Every row comes from one small tree of marks. The marks that hang from a mark follow it in brackets, in alphabetical order. Every link used is in the known rows. Which tree was each row made from?
Known rows
rireg[kodukiv]: [ 29.7   2.0 -33.0  36.9  34.5  -3.3  12.4   5.6  -6.9  20.3   2.1 -43.1
  12.8  -5.3 -29.8   5.3  -8.8  10.7  24.4  17.9]
lefol[rireg]: [ 31.8   8.3 -41.0  57.8  39.6  30.1   6.0 -24.7 -20.5  14.5  -3.3 -61.2
  14.4 -60.0 -17.9  -3.6  -5.8  -3.1  53.6  10.1]
rireg[guzapo[nabi[mabob]]]: [ 33.4  32.5 -13.6  34.4  45.8  -3.3  15.4  -9.6 -64.2   2.7  30.6 -46.5
   5.0   4.9  28.8 -20.6  -0.2 -13.0  56.4   9.1]
rireg[guzapo kodukiv]: [ 35.8  15.4 -28.7  23.6  51.4 -14.6   3.7  33.7 -18.6  20.3  17.3 -38.3
  11.8  30.1 -23.4   0.6 -15.5  25.5   8.4  13.7]
kodukiv[poban]: [ 33.7  22.3 -24.5  55.4  18.1   2.5  -9.0   4.8 -14.6   7.7 -18.0 -31.4
   9.1 -21.4   5.2   2.5  -1.4  42.8  35.2   6.0]
poban[kodukiv[dufif[rireg[guzapo]] lefol]]: [ 28.1   3.9 -22.0  40.7  45.9  21.6 -13.1  65.6 -28.6  11.0  -2.8 -20.0
  36.9 -18.6  12.2   8.1  27.2   6.1 -25.7  11.0]
dufif[rireg[guzapo kodukiv[poban] lefol]]: [ 37.9  13.7 -29.7  26.8  28.8 -17.1  -1.5  -3.4   7.3  15.1  10.5 -15.9
  -1.1  20.4 -49.9  -8.9 -12.6  51.2 -28.6  12.0]
poban[kodukiv[lefol]]: [ 31.9  -4.2 -22.5  73.5  46.5  18.3  -0.2  53.6 -19.1   7.1  -0.6 -42.1
  44.1 -28.7  24.3  12.8  35.8  26.3  23.6  18.1]
dufif[rireg[guzapo kodukiv lefol]]: [ 34.0   3.4 -33.6  29.6  38.7 -11.6  13.1  -0.9  -1.2  18.7  26.9 -32.4
   3.8   4.4 -50.6 -10.2  -7.1  14.8 -12.3  16.8]
dufif[rireg[guzapo lefol]]: [ 34.7   9.4 -32.8  48.5  35.3  -3.8   8.8  -3.1 -22.5  12.3  30.3 -40.6
   4.9 -31.1 -16.4 -14.6   6.7   3.9  17.7  11.7]
dufif[rireg]: [ 25.8   6.5 -41.3  56.4  36.0  21.6   1.2  -6.9 -30.1  11.1   1.0 -47.9
   2.1 -61.6 -33.7  -9.1 -12.0  -4.8  37.9  17.8]
kodukiv[dufif]: [ 26.0   6.8 -23.0  27.7  12.3   7.3   5.2   5.5 -26.6  20.4  -6.1 -36.1
  18.4 -46.7  28.5   8.9  13.9 -36.7  39.3   3.1]
lefol[rireg[guzapo kodukiv[poban]]]: [ 40.2  24.4 -34.2  25.6  48.7   6.7 -12.1  -0.7  -2.0  16.6 -11.6 -32.1
   8.8  24.8 -45.0  -2.3 -31.0  56.8 -12.2   7.0]
rireg[kodukiv[poban] lefol]: [ 37.1   4.5 -20.9  33.9   7.3 -22.6  13.7 -14.6  24.6  17.6  -2.4 -19.8
  11.5  10.8 -19.7   5.5   9.1  42.9   3.2  10.6]
guzapo[nabi[mabob]]: [ 26.8  17.4 -14.2  46.1  29.5   9.8  25.4 -40.7 -53.1   2.6  15.5 -49.0
   3.6 -28.8  20.3 -17.5   6.6 -30.7  75.2  13.6]
guzapo[nabi]: [ 31.4  37.9 -16.6  38.4  33.5   9.9  27.8  -6.0 -37.2   9.9   6.6 -34.5
   7.7 -48.7  28.3 -10.4  -8.9 -29.9  52.7   6.5]
rireg[guzapo kodukiv[dufif lefol]]: [ 33.0   7.0 -17.2  10.7  40.6  -9.8   9.2  57.7 -14.5  16.8   2.6   3.6
  27.0  26.5  30.6  12.0  -1.8  10.2  -4.2  11.2]
nabi[mabob]: [ 24.3 -11.9 -28.9  66.7  25.5   6.6   5.4 -34.0 -49.7   4.8  15.4 -68.8
   9.5 -20.0   0.1  -7.2  22.2  -1.5  85.5  19.8]
poban[kodukiv]: [ 30.3   5.1 -28.9  66.2  41.2  13.2  -7.0  29.8 -25.5  17.1   4.3 -71.2
  33.0 -28.0 -13.3   9.0  30.1  11.0  19.6  11.6]
kodukiv[lefol poban]: [ 34.4  13.7 -20.3  65.5  23.5   7.5  -1.5  32.7  -8.0  -3.0 -24.1   0.3
  21.0 -24.9  44.3   6.7   3.5  60.7  43.3  12.6]
poban[kodukiv[dufif]]: [ 26.5   4.9 -21.6  38.6  25.6  12.9  -9.6  30.8 -24.2  22.5  -6.1 -56.1
  36.6 -27.0   7.3  16.4  37.7 -20.5   0.2   4.5]
poban[kodukiv[dufif[rireg] lefol]]: [ 23.6  -5.7 -25.1  50.7  35.1  30.9  -7.4  43.3 -19.6  11.5 -15.0 -23.6
  37.3 -44.2   7.4  12.0  30.4  -6.1 -11.1  13.9]
mabob[nabi]: [ 33.1  22.0 -12.6  20.5  40.2   5.9  11.8 -24.3 -40.4  11.4  21.4 -36.8
  17.8 -37.9  16.0   6.3   5.9  -7.3  56.4  13.3]

Write each row's tree
[ 37.0   4.3 -28.7  68.3  65.1  28.7  -8.2  51.2 -22.5   8.1   4.3 -46.2
  43.5 -17.7   7.1   6.0  22.6  34.3   7.5  13.3] => poban[kodukiv[lefol[rireg[guzapo]]]]
[ 35.5  28.0 -16.1  -3.5  23.6 -18.8 -12.9  33.8  -5.4  21.0 -12.9  -4.5
  10.9  48.0  -6.1   8.8 -13.9  34.3 -28.7   0.0] => rireg[guzapo kodukiv[dufif poban]]
[ 27.8  -4.9 -26.6  42.0  26.1  33.6  12.0   5.6 -12.4  11.4 -23.0 -10.9
  30.5 -64.2  44.3  10.2  10.5 -24.0  42.4   7.7] => kodukiv[dufif lefol[rireg]]
[ 36.2  19.2 -12.0   5.5  29.2 -13.5  -6.0  58.0  -1.5  12.0 -18.4  22.6
  22.4  44.4  27.3  13.6  -7.8  49.4 -24.4   6.0] => rireg[guzapo kodukiv[dufif lefol poban]]
[ 30.7   5.0 -22.9  31.7  28.5   4.9  -7.7  22.9 -21.4  21.3  14.1 -47.6
  29.2 -17.7 -14.5   3.8  38.6 -16.1 -34.6   3.7] => poban[kodukiv[dufif[rireg[guzapo lefol]]]]
[ 36.7  13.4 -38.0  28.5  59.6  10.9   1.1  -2.2 -11.1  21.4   7.4 -47.7
  12.9   7.2 -45.3  -3.1 -23.8  18.5   6.2  11.2] => lefol[rireg[guzapo kodukiv]]
[ 32.6  26.5 -25.0  21.5  60.8   8.7  19.8  29.4 -25.0   5.8   9.6   3.7
   5.2   2.0 -13.7 -15.3 -37.6  13.6 -10.5  19.6] => dufif[rireg[guzapo[nabi] kodukiv[lefol]]]
[ 34.3  16.0 -30.2  34.0  48.9   2.5 -10.3  39.4  -6.4   4.0 -11.3   5.2
   5.5  23.0 -31.5  -4.8 -32.1  72.4 -22.7  19.0] => dufif[rireg[guzapo kodukiv[lefol poban]]]
[ 33.0   7.7 -23.7  31.5  39.1  24.4   6.9  29.4 -23.6  11.6  -7.1  -9.9
  29.9 -35.3  52.0   5.3   4.9 -11.9  24.3   4.5] => kodukiv[dufif lefol[rireg[guzapo]]]
[ 36.6  20.9 -18.3  27.9  27.6  19.9 -11.2  24.8 -13.9   5.0 -31.5  10.3
  25.1 -14.0  50.0   7.3  -0.1  35.1   1.3  -1.8] => kodukiv[dufif lefol[rireg[guzapo]] poban]
[ 29.6  12.7 -11.0  36.8   5.4   8.5  -2.7  32.7  -8.2   4.5 -37.1  16.5
  25.1 -27.3  66.4  14.9  13.4  25.6  23.1   3.3] => kodukiv[dufif lefol poban]
[ 26.1  -5.3 -26.0  42.1  17.3  14.1  -0.9   6.0  -9.5  22.6   2.4 -48.6
  28.4 -44.8 -17.6   7.5  42.6 -26.2 -19.0   6.9] => poban[kodukiv[dufif[rireg[lefol]]]]
[ 44.7  41.6  -4.3   7.0  27.0 -31.6  23.9  -0.2   4.6  15.0  18.5  -0.1
   5.5  40.3   8.5  -9.5  -8.0  31.1 -23.3   1.0] => rireg[guzapo[nabi] kodukiv[poban] lefol]
[ 28.9   9.9 -22.4  29.0  -9.4   4.1  -1.8 -22.6   1.7  14.9 -20.9  -7.6
   5.0 -40.2  -1.3   0.5  12.8   1.9  -4.2   0.6] => kodukiv[dufif[rireg[lefol]] poban]
[ 41.2  23.1 -24.7  55.8  45.2  18.7 -10.0  24.4 -13.3  -1.1 -19.1  -6.1
  21.4 -13.4  27.1  -0.9 -10.1  71.4  21.5   7.2] => kodukiv[lefol[rireg[guzapo]] poban]
[ 27.5  -4.7 -17.8  49.7  31.1  19.1  -1.7  55.0 -18.9  13.3 -10.6 -27.5
  47.5 -31.8  42.8  19.9  44.8  -5.1   6.3   9.3] => poban[kodukiv[dufif lefol]]
[ 34.2  28.7 -13.2  16.8  42.8  25.7  21.5  19.0 -28.4   8.2  -8.6   3.7
  25.8 -40.5  66.9  -2.3  -4.5 -31.6  20.1  -0.4] => kodukiv[dufif lefol[rireg[guzapo[nabi]]]]
[ 25.2  -4.3 -27.1  32.1   3.2   8.0  15.0 -24.5 -12.8  20.0   2.8 -28.6
   9.1 -63.2  -1.0  -1.6  19.3 -42.9  17.9   6.0] => kodukiv[dufif[rireg[lefol]]]
[ 39.4  16.2 -11.1  -1.4   7.6 -35.4   4.0  10.4  12.3  23.1   5.1  -2.5
  14.4  45.9   8.8   7.8  12.6  27.3 -33.4  -1.8] => rireg[guzapo kodukiv[dufif poban] lefol]
[ 33.8  21.8 -18.4  19.7   4.3  -8.0 -10.0  -1.0  -8.2  14.1  -7.2  -5.2
   4.8 -11.5   5.0  -2.5   9.1  12.9 -20.3  -3.5] => kodukiv[dufif[rireg[guzapo lefol]] poban]
[ 37.3   7.0 -29.9  59.5  58.5  23.4   7.4  24.6 -27.8   4.3   3.1 -27.3
  26.8 -33.8  29.6  -2.2  -3.6  24.7  46.2  12.9] => kodukiv[lefol[rireg[guzapo]]]
[ 37.2  13.2  -7.3  14.8  35.2 -27.6  35.7 -30.2 -24.5  12.4  45.8 -32.1
   7.5  39.9   4.0 -17.7  10.7 -10.4  18.8  12.3] => rireg[guzapo[nabi[mabob]] kodukiv lefol]
[ 32.2  14.1 -23.1  -1.7  35.7 -13.8   2.3  34.2 -16.9  26.5   7.0 -24.5
  15.8  31.6  -2.7   7.3  -7.3  -5.5  -8.5   6.0] => rireg[guzapo kodukiv[dufif]]
[ 31.2  21.7 -19.4  27.2  23.4  10.9 -15.6  42.5 -21.3   2.1 -27.9  22.3
  13.4 -12.5  33.3   2.0  -5.3  35.7 -13.2   4.1] => kodukiv[dufif[rireg[guzapo]] lefol poban]
[ 31.9  35.0 -28.6  14.0  57.6   4.2  13.9   9.0 -28.2  14.5  14.4 -21.3
  -4.8   2.7 -46.6 -18.6 -41.1  -1.4 -15.9  14.0] => dufif[rireg[guzapo[nabi] kodukiv]]
[ 41.3  48.2 -22.8  10.6  52.3   9.6   4.0 -12.2  -8.9  14.6  -9.7 -19.6
   3.5  20.7 -28.8 -11.4 -41.1  30.7 -18.6   2.3] => lefol[rireg[guzapo[nabi] kodukiv[poban]]]
[ 34.6  11.3 -37.1  38.0  34.6  17.8  -5.2 -25.6   8.2  16.9 -27.1 -35.8
   9.0  -9.3 -54.3   1.9 -26.0  43.2   6.6  10.6] => lefol[rireg[kodukiv[poban]]]
[ 25.9   9.3 -21.3  37.2  10.0  21.5  -8.4  19.6  -7.8   3.4 -41.7  18.7
  13.3 -41.3  25.2   5.8  -1.6  23.5   3.2   8.2] => kodukiv[dufif[rireg] lefol poban]
[ 36.5  26.8 -22.6  13.5  42.2  -9.7  28.5  -9.0  -9.8  16.1  27.8 -17.8
  -1.2  -0.8 -33.4 -19.6 -19.8 -10.6 -17.9  12.6] => dufif[rireg[guzapo[nabi] kodukiv lefol]]
[ 36.7  37.2  -8.7  10.4  38.7 -15.6   3.4  -8.0 -31.3   5.1   7.4 -17.6
  -2.2  65.1 -12.6 -15.0 -19.7  39.7   0.1   9.0] => rireg[guzapo[nabi[mabob]] kodukiv[poban]]
[ 33.2   4.2 -21.1  41.2  50.9  29.2  -9.1  50.5 -21.9  14.1  -8.7 -31.7
  47.1 -20.7  27.2  13.0  32.3   3.0 -12.8   4.8] => poban[kodukiv[dufif lefol[rireg[guzapo]]]]
